Every row comes from one small tree of marks. The marks that hang from a mark follow it in brackets, in the order of their numbers. Every link used is in the known rows. Which tree was each row made from?
Known rows:
Q_580[Q_762[Q_576[Q_813]]]: [-18   6   7  11  -3 -19  -8 -33 -18  32  -3  25   5 -37  -9 -27 -10   9
 -13  -3 -23  38 -20  16  40   8 -33 -38 -15 -28 -13  -6  30  39  13 -11
  11   8   7 -51   3]
Q_688[Q_553]: [-23  -2  -8   6  -7   2 -13 -43   1  36  11  26 -17 -18 -22  18  -9  28
  31 -40  -3   9  -3  12  11  10   1 -13   4 -45 -18  19 -10  40 -29 -14
 -24  10  50 -27  33]
Q_558[Q_397]: [-17  29   3  -6  -9  25 -16  -6  14  30  -8  12 -25   7 -29   2 -12  34
  32 -16 -11  37  32  -4  12  -2   7   4 -22 -15 -16   2  -6  55 -15 -20
  -9  19  49 -30  30]
Q_688[Q_553 Q_813[Q_201[Q_255] Q_376 Q_576]]: [-17   7 -15  25  19 -27 -11 -14   8 -29  22   8   2 -14  11 -10 -12  36
 -16  17  10 -20  -3  -9  16  28   1   5  11  -2  51   3 -12  13 -39 -35
 -15 -12  21 -17  45]
Q_576[Q_762 Q_813[Q_201 Q_376 Q_688]]: [-24  -5 -23  14  29   8   6  -7 -41  14 -12   6   4  33  -1 -42  17  40
 -20   3  34  -2  18 -15  17   7  15  -8 -24 -14  19 -20  16  12  16 -15
  -1  10   1  -3   3]
Q_688[Q_553 Q_813]: [  5   4 -15   6  -5 -10 -12 -42   6  19   9  34 -23 -20 -22  23  -6  16
  17 -16 -17  -3  -5   8  24  28  -4 -23  19 -27  -1  18 -13  25 -33 -14
  -7   1  35 -43  39]
Q_580[Q_762]: [-29  -3  10   7 -21   4  -9 -28 -24  27 -24   3   0 -16 -18  -2   2  36
  24 -18   9  27   7  12  10  -3 -24 -11 -18 -32 -23   0  21  49  -9 -28
  -4  15  33 -25   0]
Q_813[Q_376 Q_576 Q_688[Q_553]]: [-24 -17 -14  28  28   4 -19 -10  -5  22  28   3   7  27 -28 -12 -17  43
 -16 -19  24 -27 -13 -36  12  -5  16  26  -4 -56  15  -1  13 -12 -30 -31
 -13 -21  26  10  28]
Q_553[Q_688[Q_813[Q_376 Q_576]]]: [  7  -2 -18  19  18  -2  16  17 -15  14  -2  10   0   0 -31 -17 -41  31
 -14   5   8   5 -14 -15   7  11  -7   9  12  10  -7 -17  22  17 -25 -28
  18   6  -9   1   0]
Q_77[Q_397]: [-29  21 -12  -2 -13  26 -25 -51 -23  29  -5   5  -1   6 -13  11 -10  19
  18 -25 -20  24 -26   5  23 -25  -9  11 -25 -19 -35  -3   7  54 -30 -20
 -12  37  40 -15   3]
Q_813[Q_201 Q_576[Q_762] Q_688]: [-39  10 -16 -10   6 -10   7  -8 -20   5 -23 -10   1  29   1 -11  -9  30
 -26  11   5 -29  10 -37   7  -1  10   0   6 -18   5 -30  35  13   9 -45
 -19 -18  37 -10 -20]
Q_255[Q_201]: [-14   8   8   4 -13   0   0 -17 -21  33 -19  12 -19  10 -27  17 -18  32
  19 -30   7  18   9   6   5 -10  -2  -8   0 -22 -41   4   1  46 -22 -14
 -20  31  42 -25  25]
Q_553[Q_688[Q_813[Q_201 Q_576]]]: [  2  23 -17   6 -15 -27  14  21 -18   7 -16  11  -6  -5  -8  -5 -32  24
 -16  21  -8 -10   4   1  16  10  -4  -6  23  34 -25 -24   0  38 -26 -36
   0   5  15 -20  -8]
Q_558[Q_397[Q_77[Q_201]]]: [-16  34 -15  -3   0  11 -19  -1  13  15 -14  16 -38  31 -16  14  -9  41
  54 -17 -15  23  38   9  19 -13 -13   5 -13 -22 -55  -7  -8  46   2 -18
  -7  16  48 -19  24]
Q_813[Q_376 Q_576]: [-29  -7 -12  17  18  14  -7 -11 -26  15   2  -2  -4  14 -26 -13 -34  39
  -6 -16  26   9 -14 -18  -6  -5   0  23 -15 -30  -6 -15  15  29 -12 -16
  -1  14  20   0  18]
Q_191[Q_77[Q_201[Q_255] Q_397[Q_558]]]: [-63  38 -28  18   3  30 -11 -76 -35 -25 -15  -5  23  19  18  26 -44   6
  33 -49 -30 -10 -56  40  48 -36 -34  19  21   1 -22  -1  29  31 -18 -42
 -10  51  39   8 -35]
Q_376[Q_813[Q_201[Q_255] Q_688]]: [-33  22  15   8   2  11  12  -2 -16   0 -14  -1  12  -3  16  11 -18  26
   2  -1  -2  34  38 -23  37  13 -32  -6   5 -27   6  -2 -20  46 -47 -40
 -19  31  28  -8  20]
Q_813[Q_201 Q_376 Q_576 Q_688[Q_553]]: [-26  -9 -17  29   8 -15 -20  -4 -13   9  19  -1  11  37 -11 -16   2  53
 -21   1  38 -38   9 -32   4  -5  28  22  -9 -30  14 -16  -9  -7 -31 -43
 -21 -24  27   4  20]
Q_397[Q_77]: [-18   7  -4  -3  -1  10   5 -21 -12  27 -12  15 -26   9 -17   6 -14  27
  30 -48  -8  37  15  13   8 -10 -15 -12 -14 -42 -22  20   7  65 -21 -10
  -8  28  32 -28  11]
Q_762[Q_576]: [-26  17   4   0  -9   2   3 -33  -3  34 -11  27 -10 -17 -20   4 -30  21
   3 -11 -14  33 -10   1  23   6 -20 -24   3 -32  -9  -4  16  60 -14 -11
 -11   6  21 -38   4]
Q_201[Q_255]: [-47  10   7   2  15  25  -1 -16  -9   9 -15   1  -1 -28 -14  10 -30  23
  23 -38  -8  40  14   5  20   9 -25 -10  -7 -26   1  22   5  68 -33 -14
 -13  42  37  -7  25]
Q_813[Q_576]: [-31   6  -4   1   5   5  -7 -16 -23  24  -7   8 -12   2 -22   5 -39  18
  -4 -23  -3   7 -10 -12   9  -1  -9   8  -5 -29 -28 -10  13  43 -12 -12
  -6  15  38 -19  11]
Q_813[Q_376 Q_576[Q_762] Q_688[Q_553]]: [-22 -25 -27   2  40  -4  -1 -25   0  18  15   1   3  25 -20 -17  -6  37
 -18 -11  16 -35 -20 -42  -4   5  19  15   9 -58  22  -2  47 -26   5 -45
 -17 -43  20  -6  12]
Q_376[Q_813[Q_688]]: [-12  10   8   3   1  25  12 -16 -17  39  -9  12  -2  13 -16  20 -27  17
   5 -17  -2  29  16 -26  27   4 -27  -6   8 -51 -26  -2  -5  32 -31 -24
  -9  20  28 -14  17]
Q_576[Q_762 Q_813[Q_201 Q_376]]: [-25  -2 -25   7  14  -1  -1 -23 -35   7 -15  15  -8   1   4 -36   6  34
   1  -3  24  14   4   4   9  10   3 -23 -20  -2   6 -16  17  39  18 -10
  -6  23   7 -23  13]
Q_688[Q_553 Q_813[Q_376 Q_576[Q_762]]]: [  2 -14 -35  -5  33 -24   5 -46  10   0  20  17 -12   0 -10  -9  -8  19
 -12  10  -3 -29 -36 -21   2  23   4  -6  26 -30  28  -5  36 -13   6 -31
  -4 -40  24 -38  24]
Q_558[Q_397[Q_77[Q_201[Q_255]]]]: [-30  39  -8  -4  16  20 -13   4  21  -4  -8   9 -30  11  -3   9 -18  39
  57 -25 -28  33  42  12  26  -9 -26   3 -13 -22 -27  11  -8  50 -11 -21
 -11  31  45  -9  34]
Q_397[Q_77[Q_201] Q_558]: [-26  16 -14  21  -4   5   1 -30 -28   6 -26  24 -24  37 -15  24 -28  19
  45 -44 -13  -1 -12  47  26 -15 -32  -6   2 -32 -53 -15   2  58  -7 -18
  -3  33  38 -13  -6]
Q_576[Q_813]: [-28   6  -7   8  11  16 -13 -18 -34  36  -1  26 -14 -10 -24  -7 -22  10
   9 -39  -6  31  -1  16  29  11 -10 -20 -18 -22 -32   7  -3  49  -5  11
   3  43  26 -21  28]
Q_397[Q_558]: [-30   8   0  18  -9  19   4 -36 -29  25 -27  22  -6  13 -31  12 -29   5
  24 -44  -3  10 -20  30  20   1 -11  -8  -5 -24 -13  -6   4  68 -22 -17
  -5  36  33 -21  -7]
Q_813[Q_201 Q_376 Q_688[Q_553]]: [-21  -3 -15  29  -2  -3 -19 -13 -13  16   8   7   8  23 -12 -11  18  62
   8  -8  45 -20  23 -14  13   2  26  11 -11 -29  19  -6 -19  14 -40 -33
 -22  -8  24   5  27]
Q_580[Q_762[Q_576[Q_813[Q_201 Q_376 Q_688]]]]: [-19   6   5  40   3 -18  -4  -5 -33  11  -3   5  29   7   1 -58  20  47
 -37  28  27   9  11  -7  38   2  -4 -16 -31 -14  25 -32  19  11   4 -31
  12  -7 -20 -18  -4]

Write each row's tree:
[-58  31 -16  25   7  30 -27 -57 -26  -9 -14   0  16  14   0  25 -32   5
  31 -31 -28  -2 -48  42  52 -22 -36  17   2  -8 -34 -19   6  53 -25 -31
  -9  55  40   3  -8] -> Q_77[Q_201[Q_255] Q_397[Q_558]]
[-49   6 -12  -9  25 -23   0 -23   8  -7   5 -14   7  -5  17  -2  -5  29
 -14  -4 -13 -37   4 -30  18   7   2  -4  19 -38  36   9  31   1 -11 -57
 -39 -25  46 -12   8] -> Q_813[Q_201[Q_255] Q_576[Q_762] Q_688[Q_553]]
[ 13   2 -17  13   9   9  24  13 -12  21 -11  18  -2  -5 -32 -16 -25  37
   9  -6  11  26  -1   3   7  11 -10  -2   7  12  -6  -6   9  40 -36 -21
  17  22 -16  -3   5] -> Q_553[Q_688[Q_813[Q_376]]]
[-26 -14 -30   6  20 -22  -3 -20  -4   1  12  -5   2  33   0 -19   7  50
 -17  12  30 -47  -5 -39  -2   2  25  15   7 -35  29 -15  28 -22   0 -56
 -27 -42  29  -8   8] -> Q_813[Q_201 Q_376 Q_576[Q_762] Q_688[Q_553]]
[-34  -2 -18   5  23   1  10  -2 -27  -2 -16 -19   8  44  -5 -31  -2  51
 -31  15  36 -29   4 -42  -3  -7  16  14  -9 -20  23 -29  39  -1  10 -46
 -16 -22  17   2 -11] -> Q_813[Q_201 Q_376 Q_576[Q_762] Q_688]
[-20 -13 -30  14  20 -12 -10 -20 -19  15  13  15   4  16   2 -34  30  40
  -6  -7  23 -17   5 -12  17  13  23 -16  -7 -28  22  -2  14 -11   3 -25
 -18 -12  14 -12  22] -> Q_576[Q_762 Q_813[Q_201 Q_376 Q_688[Q_553]]]
[-40  24 -24  25 -13  19 -32 -57 -39  10 -17  18   6  40 -12  25 -26   8
  31 -21 -21 -15 -55  42  44 -30 -20  18  -2 -11 -59 -39   2  48 -15 -28
  -1  41  45  -5 -17] -> Q_77[Q_201 Q_397[Q_558]]
[-22  -8   4  29  21  -4  -2 -11 -23  30   5   7  29   2 -17 -56   4  38
 -37   8  14  27  -9 -12  38   1 -14 -14 -33 -35  17 -21  41   5  10 -20
  18  -5 -28 -14   0] -> Q_580[Q_762[Q_576[Q_813[Q_376 Q_688]]]]
[-16  -7 -18  40  14  -8 -26  -5 -26  21  19  14   7  19  -8 -30  20  46
  -6 -18  30 -12  18  -3  27  10  25  -1 -25 -23  14   1 -23   4 -28 -12
 -11   8  14  -3  38] -> Q_576[Q_813[Q_201 Q_376 Q_688[Q_553]]]
[-45  10  -3  16  14 -18 -18  -1  -1  -4  15  -8  10  -1   5   2 -12  34
 -15 -11  -4 -29  15 -23  28   7   5  14   5 -28  21   9  -4  14 -37 -46
 -33  -7  49   3  23] -> Q_813[Q_201[Q_255] Q_576 Q_688[Q_553]]
[-37  -1 -14 -15  27   4  13 -15 -16  21 -14 -10  -2  27 -20  -6 -21  19
 -25  -7  -4 -19  -8 -40  11  -2  -3   4   7 -45   0 -13  52   4  14 -39
 -13 -17  32  -9 -14] -> Q_813[Q_576[Q_762] Q_688]
[-25  25  -6  12 -12 -23  -9 -23 -19  21  -7  33  -8 -19   6 -17 -15  19
 -14   0 -14  27  -3  16  38  15  -7 -38 -13  -2 -10 -15  -9  58   3   2
  -6  17  16 -44  13] -> Q_762[Q_576[Q_813[Q_201]]]
[  3 -11 -26  20  20 -15 -13 -28   3   5  29  19 -10  -4 -19  -3 -14  25
 -10   1   6 -17 -22 -14   9  24   7   7  13 -26  14  -2   0  -1 -18 -22
  -1 -22  18 -24  44] -> Q_688[Q_553 Q_813[Q_376 Q_576]]
[-22   3  -3  34 -11 -30 -11 -21 -29   8  -3  18  16 -18   9 -55  10  46
 -21  25  20  26  -4  12  33   7 -12 -28 -31  -2  13 -28  15  34  11 -19
   4   2 -11 -34   8] -> Q_580[Q_762[Q_576[Q_813[Q_201 Q_376]]]]
[-21  -7  -1  25  12 -10  -6 -27 -24  22   2  18  13 -24  -8 -47   0  32
 -13   6   3  39 -20   8  29  10 -22 -26 -31 -30   5 -16  34  28  14 -12
  15   4 -10 -34   9] -> Q_580[Q_762[Q_576[Q_813[Q_376]]]]
[-26  16  10  19 -11 -25  -4 -11 -29  19 -11  10  21  -6   4 -37  14  32
 -35  25  -2  14  14  -2  51   3 -13 -31 -21 -12   6 -23  18  20   8 -29
   5  -4   2 -33  -7] -> Q_580[Q_762[Q_576[Q_813[Q_201 Q_688]]]]
[  9  -7 -32 -10  31  -9  35   2 -11   9 -14  10  -5  -2 -22 -28 -32  24
 -13  11  -2  -4 -28 -20  -4  11 -10  -4  26   5   3 -18  58   7   0 -38
  13 -19  -7 -13 -16] -> Q_553[Q_688[Q_813[Q_376 Q_576[Q_762]]]]
[-45  21  -5  21  18  16   3 -26 -17 -12 -23  12 -12  16  -6  22 -34  15
  49 -54 -24  13  -9  48  38  -7 -44  -5   9 -30 -22   6   5  64 -19 -23
  -4  44  35  -2   3] -> Q_397[Q_77[Q_201[Q_255]] Q_558]
[ -1  17 -19  13 -14 -41 -19 -27   3  -2  15  22 -18  -6   1  13  -8  21
 -11  17  -9 -29  -5  -3  19  25  10  -8  22  -3  -2 -11 -18  16 -20 -30
 -16 -21  47 -42  30] -> Q_688[Q_553 Q_813[Q_201 Q_576]]
[-23  10  -8 -15   4 -17  19 -20 -17   6 -16  -1  -5  21  13   7 -20  16
 -23  24  -4 -12   9 -47  14   7 -17  -6  18 -35 -13 -32  25   8   6 -55
 -17 -17  36 -24  -8] -> Q_376[Q_813[Q_201 Q_576[Q_762] Q_688]]
[-17   5 -10  16  22 -17 -14 -27   6  42  27  32   4 -17 -15 -15 -12   7
 -20 -21 -27   5 -17  -6  51  16   0 -31   4 -52   1   7  10   5 -11  -8
  -6  -8  14 -33  25] -> Q_762[Q_576[Q_813[Q_688[Q_553]]]]
[  3   5 -36   0  10 -27  28   7 -13  -8 -21   5  -3   2   0 -31 -16  38
 -18  34  14 -15 -11 -13  -6  15   3  -3  21  30   8 -29  36  11   1 -50
  -1 -18  -3 -18 -20] -> Q_553[Q_688[Q_813[Q_201 Q_376 Q_576[Q_762]]]]
[-24  15   8  15 -25 -36 -10 -28 -23  15 -14  21   7 -31  13 -30   5  24
 -12  19  -8  28  -3  19  43  10 -21 -41 -19  -3 -11 -21  11  47  11 -20
  -1   7  14 -53   0] -> Q_580[Q_762[Q_576[Q_813[Q_201]]]]
[-24 -14 -22  -1  35  16   4 -28 -33  22  -6  15 -13  -2 -15 -35  -7  23
   4 -26  10  24 -16   3  10   9  -5 -17 -21 -27   3  -3  31  25  21   0
   1  26   4 -20  15] -> Q_576[Q_762 Q_813[Q_376]]
[  1  -7 -35   3   8 -38  -2 -40   5 -18   9  15 -13   2  12 -10   5  33
 -16  33  14 -35 -16 -18   0  24  15 -10  20 -12  36 -16  20  -7   1 -44
 -19 -46  25 -40  22] -> Q_688[Q_553 Q_813[Q_201 Q_376 Q_576[Q_762]]]
[-29  -7  -8  23  31  24  -1  10 -28  20   1 -10  11  43 -32 -20 -29  47
 -26 -11  34  -7  -1 -41   7  -9   9  39 -21 -41   5 -17  20   8 -15 -26
   1   0  10  18   8] -> Q_813[Q_376 Q_576 Q_688]
[-26   4  -8  28  -1  21  -2   7 -37  13 -17  -3   7  36 -15 -19   3  67
  -1   0  54  -1  36 -21   9  -7  16  13 -24  -9  10 -20 -13  37 -29 -29
 -10  14   7  12   7] -> Q_813[Q_201 Q_376 Q_688]
[  8  -7 -21  23   7   0  -9 -35   4  11  21  26  -9  -9 -22   2   3  35
  15  -7  15   1  -6   7  10  23   5 -10   7 -27  17   7 -14  14 -33 -14
  -3  -9  17 -27  45] -> Q_688[Q_553 Q_813[Q_376]]
[-13  10  -2  13  -9 -29 -13 -19  -4  15  21  15  -5  15   6  21 -17  16
 -12  12  -8 -19  10 -35  26  14  -2   2  23 -46 -22 -16 -21   0 -36 -50
 -30 -21  51 -27  31] -> Q_376[Q_813[Q_201 Q_576 Q_688[Q_553]]]
[-48  32 -34   2 -20  20 -22 -69 -38   7  -8   1   3  26  10  25 -27  29
  34 -36 -12  -6 -34  13  28 -48 -18  12  16  -6 -57 -15  22  15  -8 -27
 -13  32  40   2 -26] -> Q_191[Q_77[Q_201 Q_397]]
[-38  16  -4  34  37   2   1   6 -19  -4   5   2  25  -4   7 -48 -11  39
 -36   6   8  22  17 -15  48  16  -9 -12 -23  -6  52  -5   8  29 -17 -13
  -4  19 -17   1  16] -> Q_762[Q_576[Q_813[Q_201[Q_255] Q_376 Q_688]]]
[-24  -4  -8   9  16  -7 -19 -11   0  31  22  11  -1  15 -27   8 -22  25
 -14 -25  -4 -26  -9 -28  24   3  12  13   8 -56  -6   1  11  -5 -27 -32
 -17 -17  47  -7  23] -> Q_813[Q_576 Q_688[Q_553]]
[ -2   7 -28 -15  -2 -51  -1 -45  10  -9   3  20 -25 -12  13   7   0  17
 -11  25 -17 -39 -15  -9  13  28   8 -24  36 -11  16 -13  15   7   3 -43
 -21 -45  48 -57  16] -> Q_688[Q_553 Q_813[Q_201 Q_576[Q_762]]]
[-15   2 -14 -14   1 -36   6 -41   3   9  10  12  -8  13  16  15  -5  12
 -12  18 -14 -26  -5 -44  16  15  -8 -12  38 -51 -10 -20  13 -11  -8 -59
 -35 -40  46 -37  15] -> Q_376[Q_813[Q_201 Q_576[Q_762] Q_688[Q_553]]]
[-25  20  -6  23   6 -13  -6  -3 -23  23  -6  24  11   7   1 -23 -10  24
 -31   5  -8   9  13  -8  51  10  -2 -30 -13 -12   1 -19  -3  33  -3  -9
   1   7   5 -28   4] -> Q_762[Q_576[Q_813[Q_201 Q_688]]]
[  5   9 -21  21   0 -21  13  28 -23   0  -5   8   0   7 -14 -26 -27  44
 -19  25  22  -7   0 -11   5   5   0  11  12  31  -3 -30   1  25 -30 -38
   9   0  -5  -3  -4] -> Q_553[Q_688[Q_813[Q_201 Q_376 Q_576]]]
[-31   2 -10  24   0  -4 -15  -6 -32   2  -7  -1  -3  20 -10 -19 -23  48
  -8   5  41  -7   3 -17  -4  -6   7  23 -19  -6   3 -29  -4  39 -15 -23
 -14   6  26  -2  15] -> Q_813[Q_201 Q_376 Q_576]
[-13   0  -3   4  10 -11  -7 -24   8  28  25  14  -3   7 -13  24 -33   4
 -12 -11 -21  -5 -12 -39  26  12 -14   4  26 -70 -25  -5   2  -8 -29 -39
 -20 -23  45 -25  35] -> Q_376[Q_813[Q_576 Q_688[Q_553]]]
[-51   1 -13   4  43   8  15   5 -21 -24 -12 -30  19  22   8 -29 -10  51
 -27   9  27 -17  14 -44   6   2  -2  20  -7 -19  50 -12  45   9   1 -50
 -17  -8  13  11   1] -> Q_813[Q_201[Q_255] Q_376 Q_576[Q_762] Q_688]
[ -7   7 -20 -20  19 -13  17 -28  -3   3 -11  12 -20  -1 -16   5 -27   5
 -24   9 -24  -9 -20 -19  10  18 -14 -21  25 -18   2 -11  42  15  14 -27
   1 -16  31 -41   1] -> Q_688[Q_813[Q_576[Q_762]]]
